Each row was made from one small tree. The marks that hang from a mark follow it in brackets, in alphabetical order. Every link used is in the known rows. Write each row's tree.
Known rows
vego[bavaf[zosi[vorer zufi]] kalad]: -9, 4, 22, -20, -6, -3, 10, -2, 6, 3, -6, -2, 15, 13, -9, -14, -11, -5, -9, -5, 17, -1, -29, -13, -3, 4, -4, 4, -18, -20, 14, 26, 21, 7, 7, -9, -4
kalad[bagiru[bavaf[zosi] remo] bizus]: -3, 2, 9, -15, -1, 1, 0, 4, 13, -14, -4, 1, 9, -2, -6, 4, -9, -16, -3, 1, 26, 14, -4, -3, 5, -5, -3, -3, 1, -3, 21, 16, 6, 14, -4, 0, 3
vizu[tusa[tegok[gisopor]]]: 6, -11, 8, 7, 1, 0, -7, -5, 10, 3, 1, -13, -9, 9, 7, -13, -5, -8, -6, -3, -5, 8, -1, -6, 1, 6, -3, -7, 14, -1, -13, 6, -11, -7, 5, 7, -8
zosi[bavaf fevu zufi]: -1, 4, 19, 6, -3, -6, 9, -3, 6, 7, 3, 11, 4, -17, -9, -3, -5, 9, 8, -2, 15, 5, -14, -8, -4, -17, -16, 8, -3, 5, 5, 6, 7, -7, 4, -13, -4
zosi[bavaf[kalad[bagiru]] fevu vorer zufi]: -5, 8, 25, -16, -4, 1, 6, 1, 3, 5, -1, 8, 9, -11, -13, -2, -1, 2, 0, -21, 22, 8, -26, -8, 2, -7, -17, 4, -3, 1, 16, 10, 22, -3, -5, -13, -12
vego[kalad[bavaf[zosi[fevu]]]]: 0, 6, 18, -10, -5, -3, 0, -4, -3, 5, -4, -7, 32, -7, -12, -9, -23, 5, -4, -1, -4, 11, 1, -13, -18, 1, -14, -5, -25, -3, 10, 17, 10, -1, -2, -7, -12
vego[bavaf[zosi[fevu]] kalad]: -2, 10, 15, -17, -9, -6, 3, 2, -3, 2, -7, -9, 30, -4, -6, -11, -14, 2, -6, -2, -13, 9, -13, -9, -13, 2, -17, -4, -22, -9, 10, 19, 15, -1, 2, -7, -9
bagiru[bavaf[kalad zosi] remo]: -13, -5, 13, -7, 3, 3, -2, -2, 9, 0, -8, 2, 14, 14, -6, 2, -8, -11, -5, 11, 7, 12, -10, 8, -6, 6, -16, -1, 2, 2, 11, 5, 8, 6, 5, -8, -5
bagiru[bavaf[zosi[fevu vorer zufi]] kalad]: -3, 11, 24, 4, -10, 2, 11, -1, 14, 7, -3, 15, 11, 16, -16, -10, -20, -7, 4, -1, 28, 1, -18, -8, -8, -16, -22, 9, -9, -7, 4, 8, 13, -1, 3, -10, -13
tusa[vego[kalad[bavaf[zosi]]]]: -3, -9, 10, -15, -2, -6, -2, 0, 0, 4, -6, -4, 31, -7, -8, -16, -19, 1, -6, 2, -3, 17, 12, -29, -13, 5, -3, 0, -29, -5, 15, 14, 11, 1, 4, 1, -8
bagiru[kalad[bavaf[zosi]] remo[tumev]]: 0, 6, 18, 5, 10, 13, -10, 2, 3, -8, -11, -3, 26, 15, -4, -1, -22, -8, 0, 9, 23, 10, 4, 6, -5, -7, -4, -1, -32, -3, 13, 7, -9, 4, -3, -11, -1
bagiru[bavaf kalad]: -6, -3, 4, 1, -4, 2, 4, 12, 6, 1, -5, 11, 10, 1, -13, -7, -3, 1, -1, 11, 6, -1, 6, 6, -6, -4, -12, 3, -2, 6, -2, -2, 4, -4, 9, -2, -10
vego[kalad[bavaf bizus]]: 1, -5, 10, -24, -2, -2, -5, 7, 0, -4, 0, -6, 24, -19, -13, -9, -10, 3, 0, 3, 0, 4, 6, -2, -6, 1, -1, -8, -11, 6, 7, 15, 12, 4, 0, 0, -7
tusa[tegok]: 1, 1, 4, -6, 3, -4, -5, 1, 9, 2, -1, -4, -5, 0, 5, -8, -2, -2, -4, -5, -6, 1, 5, -13, -1, 11, 0, -7, 0, 4, -8, 0, -4, -5, -3, 8, 5
vizu[tusa[vego[bavaf[zosi] kalad]]]: 0, -13, 7, -13, -7, -15, 0, 5, 2, 0, -8, -12, 24, -1, -1, -20, -9, -5, -4, 7, -12, 19, -3, -23, -8, 8, -7, 6, -28, -18, 12, 21, 16, 4, 10, 6, -13
remo[tumev]: 6, -1, 6, 4, 6, 3, -6, 2, 4, -7, -4, -1, 6, 2, 11, 0, 6, 2, -3, 3, 0, 3, -2, 2, 3, -6, 1, -2, -14, -5, 5, -7, -7, -1, 0, -7, 5
kalad[bagiru[bavaf remo] bizus]: -3, -2, 4, -15, 0, 2, -1, 8, 10, -12, 0, 4, 6, -10, -9, 6, 0, -11, 0, -1, 25, 10, -4, 6, 7, -9, -1, 1, 5, 6, 15, 9, 5, 7, -3, 3, 4
fevu[zosi[bavaf[kalad[bizus]]]]: -9, -4, 17, -30, -3, -7, 0, 13, 4, -6, -3, -2, 12, -19, -4, -15, 3, 3, -2, 9, -3, 4, -5, 6, -6, 13, -20, -9, 3, 6, 10, 0, 18, 11, 3, -10, -7
gisopor[tegok]: 1, 0, -5, 0, -1, -2, -5, 10, 5, 11, -6, -1, -3, 7, -3, -5, 0, 0, 4, -4, 1, 4, 8, -2, 9, 5, -1, -7, -1, 6, -5, 4, -1, 1, -5, -4, 3
fevu[zosi[vorer zufi]]: -8, 2, 17, -11, -5, -1, 9, -2, 7, 5, 2, -1, -5, 14, -1, -11, -2, -3, 1, 0, 29, -11, -22, -9, -1, 0, -4, 7, -6, -12, 3, 2, 12, 9, -3, -8, 1
vizu[tusa[tegok]]: 6, -8, 2, 1, 0, -9, -7, -1, 10, 4, 2, -9, -7, 3, 7, -9, -2, -5, 2, -1, -5, 4, 1, -12, -1, 11, 0, -3, 0, -2, -10, 3, -4, -3, -1, 13, -4
zosi[bavaf[kalad[bagiru]] fevu vorer]: -1, 8, 18, -17, -5, 0, 4, 4, -3, 3, 0, 6, 10, -14, -11, -2, 3, 3, -5, -20, 7, 11, -16, -3, 0, -3, -16, 0, -5, 2, 13, 4, 20, -5, -7, -11, -14
vego[bavaf[zosi] kalad]: -8, 2, 9, -18, -4, -5, 3, 4, -2, -2, -9, -8, 22, 3, -3, -12, -10, -1, -11, 4, -11, 6, -9, -8, -9, 14, -6, -4, -17, -12, 11, 21, 14, 5, 6, -5, -5
vego[bavaf[zosi[vorer]]]: -1, 4, 11, -13, -7, -4, 12, -2, -2, 0, -2, 3, 6, 17, 0, -7, -7, -4, -11, -1, 9, 3, -13, -7, 3, 5, 0, 2, -13, -19, 11, 19, 8, 6, 1, -9, 1
tusa[tegok[gisopor] vego[kalad[bagiru]]]: -1, -5, 10, -21, 2, 4, -13, 8, 12, -2, -8, -17, 14, -10, 0, -23, -5, -8, -15, -21, -9, 18, 6, -29, -4, 5, -3, -10, -1, 5, 2, 3, 6, -13, 2, 11, -5
bavaf[kalad]: -5, -3, 4, -10, 2, 1, -7, 2, -1, 1, -5, -4, 8, 0, 0, -1, 2, -2, -1, -2, -13, 2, -2, 8, -2, 10, -9, -6, 4, 5, 2, -3, 9, 1, 0, -1, -8
vizu[tusa[vego]]: 6, -16, -3, 7, -2, -11, -1, 1, 3, 0, 1, -4, 1, -4, 3, -8, -1, -6, 7, 3, 0, 13, 5, -16, 1, -5, 0, 11, -9, -6, 0, -1, 1, 0, 4, 13, -7
fevu[zosi[bavaf[kalad[bagiru]] vorer zufi]]: -16, 1, 25, -30, -3, -2, 8, 7, 4, 3, -4, 3, 5, -4, -8, -12, 4, 1, -6, -9, 29, 0, -25, -9, -1, 10, -16, 2, -4, -6, 19, 9, 27, 8, -4, -13, -8

Which tree is each row?
5, 6, 14, 2, -7, -5, 12, -2, -2, 7, 8, 12, 1, -8, -10, -1, -2, 5, 0, -8, 14, 7, -15, -4, -2, -14, -9, 8, -7, -1, 2, -1, 8, -7, -1, -13, -5  zosi[bavaf fevu vorer]
-1, -13, 1, -22, -6, -12, -1, 14, -4, -2, -6, -12, 21, -17, -4, -15, 1, -2, -4, -5, -7, 18, -1, -21, -1, 5, -1, 9, -23, -10, 14, 19, 18, -1, 3, 12, -12  vizu[tusa[vego[bavaf kalad[bagiru]]]]
2, 12, 18, 5, -5, -1, 3, -9, 9, 4, -1, 1, 8, 6, -1, -3, -16, -2, 7, -5, 10, 2, -13, -14, -6, -9, -15, 1, -7, -7, 7, 10, 5, 3, -2, -7, -3  bavaf[zosi[fevu zufi]]
3, 4, 12, -20, 11, 12, -21, 10, 9, -20, -10, -13, 16, -6, 7, 7, 7, -15, 1, -10, 9, 11, -9, 16, 12, -3, -2, -10, -7, 5, 21, -3, 3, 10, -11, -3, 3  bavaf[kalad[bagiru[remo[tumev]] bizus]]
-2, 5, 16, 0, -2, -2, 8, -11, 10, 2, 0, 4, -4, 21, -2, -5, -11, -10, -1, -6, 27, -3, -21, -15, 3, -3, 0, 4, -4, -17, 8, 11, 7, 9, -1, -7, 0  bavaf[zosi[vorer zufi]]
-6, -3, 10, -26, -5, -3, -1, 10, 14, -12, -7, -1, 21, -12, -9, -9, -5, -5, -10, -1, 4, 11, -1, -12, -6, 4, -9, -9, -5, -5, 21, 18, 20, 12, 2, 0, -8  vego[kalad[bagiru[bavaf[zosi]] bizus]]
-1, -8, 18, -13, 8, 2, -13, 7, 14, -12, -7, 1, 18, -4, 1, 4, 7, -11, -2, 12, 8, 12, -11, 22, 6, -7, -9, -4, -4, 10, 13, -7, 2, 4, 4, -9, 1  bagiru[bavaf[kalad[bizus]] remo[tumev]]
9, 9, 28, -11, -10, -2, 7, -10, 7, 0, 6, 5, 13, 1, -11, -8, -23, -6, 7, -7, 29, 4, -12, -15, 0, -14, -8, -2, -15, -8, 15, 21, 8, 8, -7, -10, -5  kalad[bavaf[zosi[fevu vorer zufi]] bizus]
-2, 16, 25, -17, -5, 6, 0, -5, 7, 2, -5, -3, 11, 11, -3, -4, -11, -9, 0, -25, 16, 6, -24, -14, -1, -1, -17, -4, -7, -11, 18, 13, 21, 5, -12, -8, -12  bavaf[kalad[bagiru] zosi[fevu vorer zufi]]
-4, 4, 19, -11, -7, -4, 14, -6, 4, 3, -2, 5, 3, 19, -3, -9, -9, -6, -6, -1, 23, -2, -23, -12, 5, 1, -1, 6, -11, -21, 13, 25, 11, 7, 3, -9, 2  vego[bavaf[zosi[vorer zufi]]]
-2, 12, 26, -7, -5, 2, 1, -10, 8, 7, -3, -2, 9, 17, -4, -6, -13, -9, 3, -14, 12, 3, -25, -7, -3, -2, -19, -1, -6, -9, 8, 7, 16, 4, -5, -10, -11  bavaf[kalad zosi[fevu vorer zufi]]
-3, -3, 6, -36, -2, -10, -7, 16, 6, 1, -10, -12, 21, -19, -1, -25, -1, -2, -14, -17, -12, 16, 6, -33, -3, 14, 0, -3, -23, 1, 10, 14, 16, -9, -1, 13, 1  tusa[tegok vego[bavaf kalad[bagiru]]]
-5, 10, 24, -15, -8, -5, 5, -1, 4, 3, -7, -6, 27, -1, -8, -13, -17, 1, 0, -3, -1, 5, -21, -13, -11, -2, -18, 2, -20, -10, 12, 25, 18, 1, 4, -9, -7  vego[bavaf[zosi[fevu zufi]] kalad]
6, 7, 24, -8, -7, -5, 3, -7, 9, -2, 2, 3, 19, -8, -9, -8, -25, -1, 9, -1, 15, 5, -1, -15, -4, -11, -13, -7, -13, -2, 15, 23, 7, 7, -5, -8, -4  kalad[bavaf[zosi[fevu zufi]] bizus]
-2, 1, 8, -30, -5, -6, -1, 13, 0, -8, -4, -8, 21, -17, -7, -11, 1, -1, -5, 2, -10, 3, -7, 3, -1, 4, -3, -6, -8, 0, 7, 17, 16, 5, 6, 0, -3  vego[bavaf kalad[bizus]]
-6, 1, 12, -25, 7, 3, -8, 11, 4, -12, -4, -2, 12, -20, -10, 4, 2, -11, 1, -8, 14, 14, -8, 9, 7, 1, -8, -6, 7, 12, 19, 7, 14, 8, -4, -4, -3  zosi[bavaf[kalad[bagiru[remo] bizus]]]
1, -9, 11, -12, 2, 1, -12, 3, 12, 4, -7, -14, 11, -3, 1, -25, -6, -7, -13, -10, -15, 16, 4, -24, -8, 4, -4, -8, 1, 7, -7, -1, 3, -15, 10, 7, -6  tusa[tegok[gisopor] vego[kalad]]
0, -2, 10, -31, -7, -12, -2, 11, 5, -9, -8, -8, 27, -12, -4, -22, -10, -7, -5, 4, -13, 16, 1, -20, -3, 3, -5, -4, -21, -8, 17, 19, 20, 8, 7, 3, -2  tusa[vego[bavaf[zosi] kalad[bizus]]]
-13, -8, 20, -8, -1, -4, 3, -3, 15, 5, -8, 7, 11, 8, -5, -6, -7, -2, -4, 8, 5, 3, -13, -7, -6, 8, -20, -2, 2, -3, 13, 12, 14, 4, 9, -10, -10  bagiru[bavaf[kalad zosi[zufi]]]
4, 11, 17, 3, -7, 0, 8, -8, 5, 8, 5, 5, -2, 6, -5, -1, -6, -3, 7, -12, 22, -2, -23, -7, 1, -17, -6, 9, -4, -4, 1, 2, 8, -3, -5, -6, -3  zosi[fevu vorer zufi]
-2, -5, 21, -13, 6, 3, -13, 4, 19, -14, -10, -1, 21, 7, 3, 1, -2, -15, -4, 12, 7, 16, -11, 13, 3, -2, -13, -8, -9, 1, 19, 0, 3, 11, 3, -12, 1  bagiru[bavaf[kalad[bizus] zosi] remo[tumev]]
4, 13, 28, -16, -8, 1, -1, -6, 14, -3, -1, -3, 11, 7, -5, -8, -13, -13, 8, -13, 12, 3, -24, -4, 2, -5, -19, -7, 0, -6, 11, 9, 19, 11, -6, -8, -10  bavaf[kalad[bizus] zosi[fevu vorer zufi]]
6, -15, 4, -9, -4, -20, -2, 7, 6, 5, 0, -6, 3, -6, 7, -21, -1, -4, -2, 1, -12, 14, 7, -24, 3, 9, 1, 5, -15, -5, -2, 11, 2, -8, 5, 17, 0  vizu[tusa[tegok vego[bavaf]]]
-1, 10, 14, -7, -3, 1, -6, -4, 1, 3, -6, -7, 18, 3, 0, -3, -11, -2, 1, -6, -17, 8, -5, -2, -10, 6, -21, -10, -5, -1, 7, 2, 10, 1, -4, -7, -11  bavaf[kalad zosi[fevu]]
0, -1, 17, -20, 11, 5, -14, 14, 9, -19, -9, -3, 17, -19, 0, 4, 9, -8, -2, -5, 14, 18, -12, 13, 11, -5, -7, -8, -7, 8, 24, 1, 6, 7, -4, -11, 3  zosi[bavaf[kalad[bagiru[remo[tumev]] bizus]]]
4, -7, 11, -39, -1, -7, -13, 15, 11, -5, -4, -11, 26, -31, -8, -23, -10, -2, -7, -14, -1, 18, 21, -37, -4, 9, 2, -11, -21, 9, 13, 15, 14, -3, -7, 16, -1  tusa[tegok vego[kalad[bagiru bavaf bizus]]]
8, 3, 17, -14, 8, 8, -11, 2, 7, -19, -6, -6, 23, -3, 3, 4, -14, -11, -4, -2, 27, 16, 4, -4, 7, -8, 4, -9, -25, -7, 30, 17, -6, 14, -13, -7, 8  kalad[bagiru[remo[tumev]] bavaf[zosi] bizus]
-5, -2, 15, 0, -1, -5, 14, -3, 6, 6, 4, 16, -8, -1, -11, -3, 0, 2, 0, -3, 33, -2, -22, -9, 5, -10, -1, 12, -2, -5, 6, 7, 10, -1, 7, -12, -1  zosi[bavaf vorer zufi]
2, 11, 14, -12, -6, 1, 1, 1, 12, -11, -1, 1, 15, -6, -9, 5, -14, -14, 2, -4, 20, 17, -7, -3, 0, -15, -14, -2, -4, 0, 19, 12, 8, 8, -9, -2, -1  kalad[bagiru[bavaf[zosi[fevu]] remo] bizus]
-2, -7, 14, -31, -2, -1, -7, 13, 5, -2, -12, -14, 21, -13, -1, -28, -5, -4, -21, -17, -12, 19, 3, -27, -2, 9, -3, -8, -8, 2, 7, 16, 9, -15, 6, 7, -4  tusa[tegok[gisopor] vego[bavaf kalad[bagiru]]]
3, 14, 21, 2, -6, -1, 8, -12, 9, 6, 3, 3, 2, 16, -3, -3, -16, -8, 5, -10, 24, 2, -23, -16, -2, -13, -10, 6, -10, -13, 7, 9, 7, 3, -5, -9, -4  bavaf[zosi[fevu vorer zufi]]
-11, -2, 21, -11, -4, -7, 16, 0, 6, 7, 4, 9, -5, 1, -7, -13, -1, 3, -2, 5, 36, -6, -24, -10, -2, -1, -9, 11, -7, -9, 8, 5, 15, 7, 5, -16, 0  fevu[zosi[bavaf vorer zufi]]
0, -11, 11, -19, -4, -19, -5, 6, 11, 3, -8, -16, 20, -1, 4, -27, -12, -9, -8, 1, -16, 21, 1, -35, -9, 18, -6, -1, -26, -14, 4, 19, 13, -1, 7, 14, -7  vizu[tusa[tegok vego[bavaf[zosi] kalad]]]
-16, -4, 26, -21, -2, -4, 10, 2, 6, 7, -1, 4, 3, 2, -7, -14, 1, 1, -3, 3, 24, -4, -27, -2, -4, 8, -19, 4, -3, -4, 10, 1, 23, 7, 5, -17, -8  fevu[zosi[bavaf[kalad] vorer zufi]]
-3, 5, 12, -39, -4, -1, -4, 11, 1, -15, -11, -9, 21, -8, 1, -9, -3, -8, -9, -10, -10, 9, -1, -3, 6, 16, -11, -18, -3, -7, 26, 25, 19, 13, -5, -2, -5  vego[bavaf[kalad[bagiru bizus] zosi]]
1, 5, 21, 2, -6, -5, 14, -6, 4, 10, 7, 15, 0, -6, -11, -3, -5, 4, 4, -8, 28, 3, -26, -8, 1, -19, -11, 13, -5, -2, 5, 5, 11, -6, 2, -14, -4  zosi[bavaf fevu vorer zufi]
-2, -1, 10, -30, -4, -5, -4, 11, -2, -8, -5, -3, 16, -12, -3, -8, 3, -3, -3, 1, -16, 3, -3, 14, 5, 10, -9, -10, 2, 4, 9, 12, 14, 4, 3, -2, -5  vego[bavaf[kalad[bizus]]]
-6, -5, 6, -27, -5, -1, -2, 15, 11, -8, -4, 0, 18, -23, -11, -7, 4, -1, -7, -2, 4, 7, -2, -4, -2, -1, -6, -6, -2, 4, 15, 12, 19, 5, 2, 2, -7  vego[kalad[bagiru[bavaf] bizus]]
9, -17, 10, -24, -2, -16, -12, 9, 13, 0, 1, -13, 20, -23, -6, -25, -11, -6, 4, 1, -6, 19, 15, -30, -6, 8, 0, -6, -21, 5, 0, 13, 8, -2, 2, 20, -9  vizu[tusa[tegok vego[kalad[bavaf bizus]]]]
-1, -5, 3, -18, -6, -2, 4, 11, 9, -11, 0, 8, 6, -18, -7, -1, 4, -1, -4, -2, 9, 5, 5, -3, 5, -5, -3, -4, 5, 3, 14, 10, 8, 4, -1, 2, -1  kalad[bagiru[bavaf] bizus]
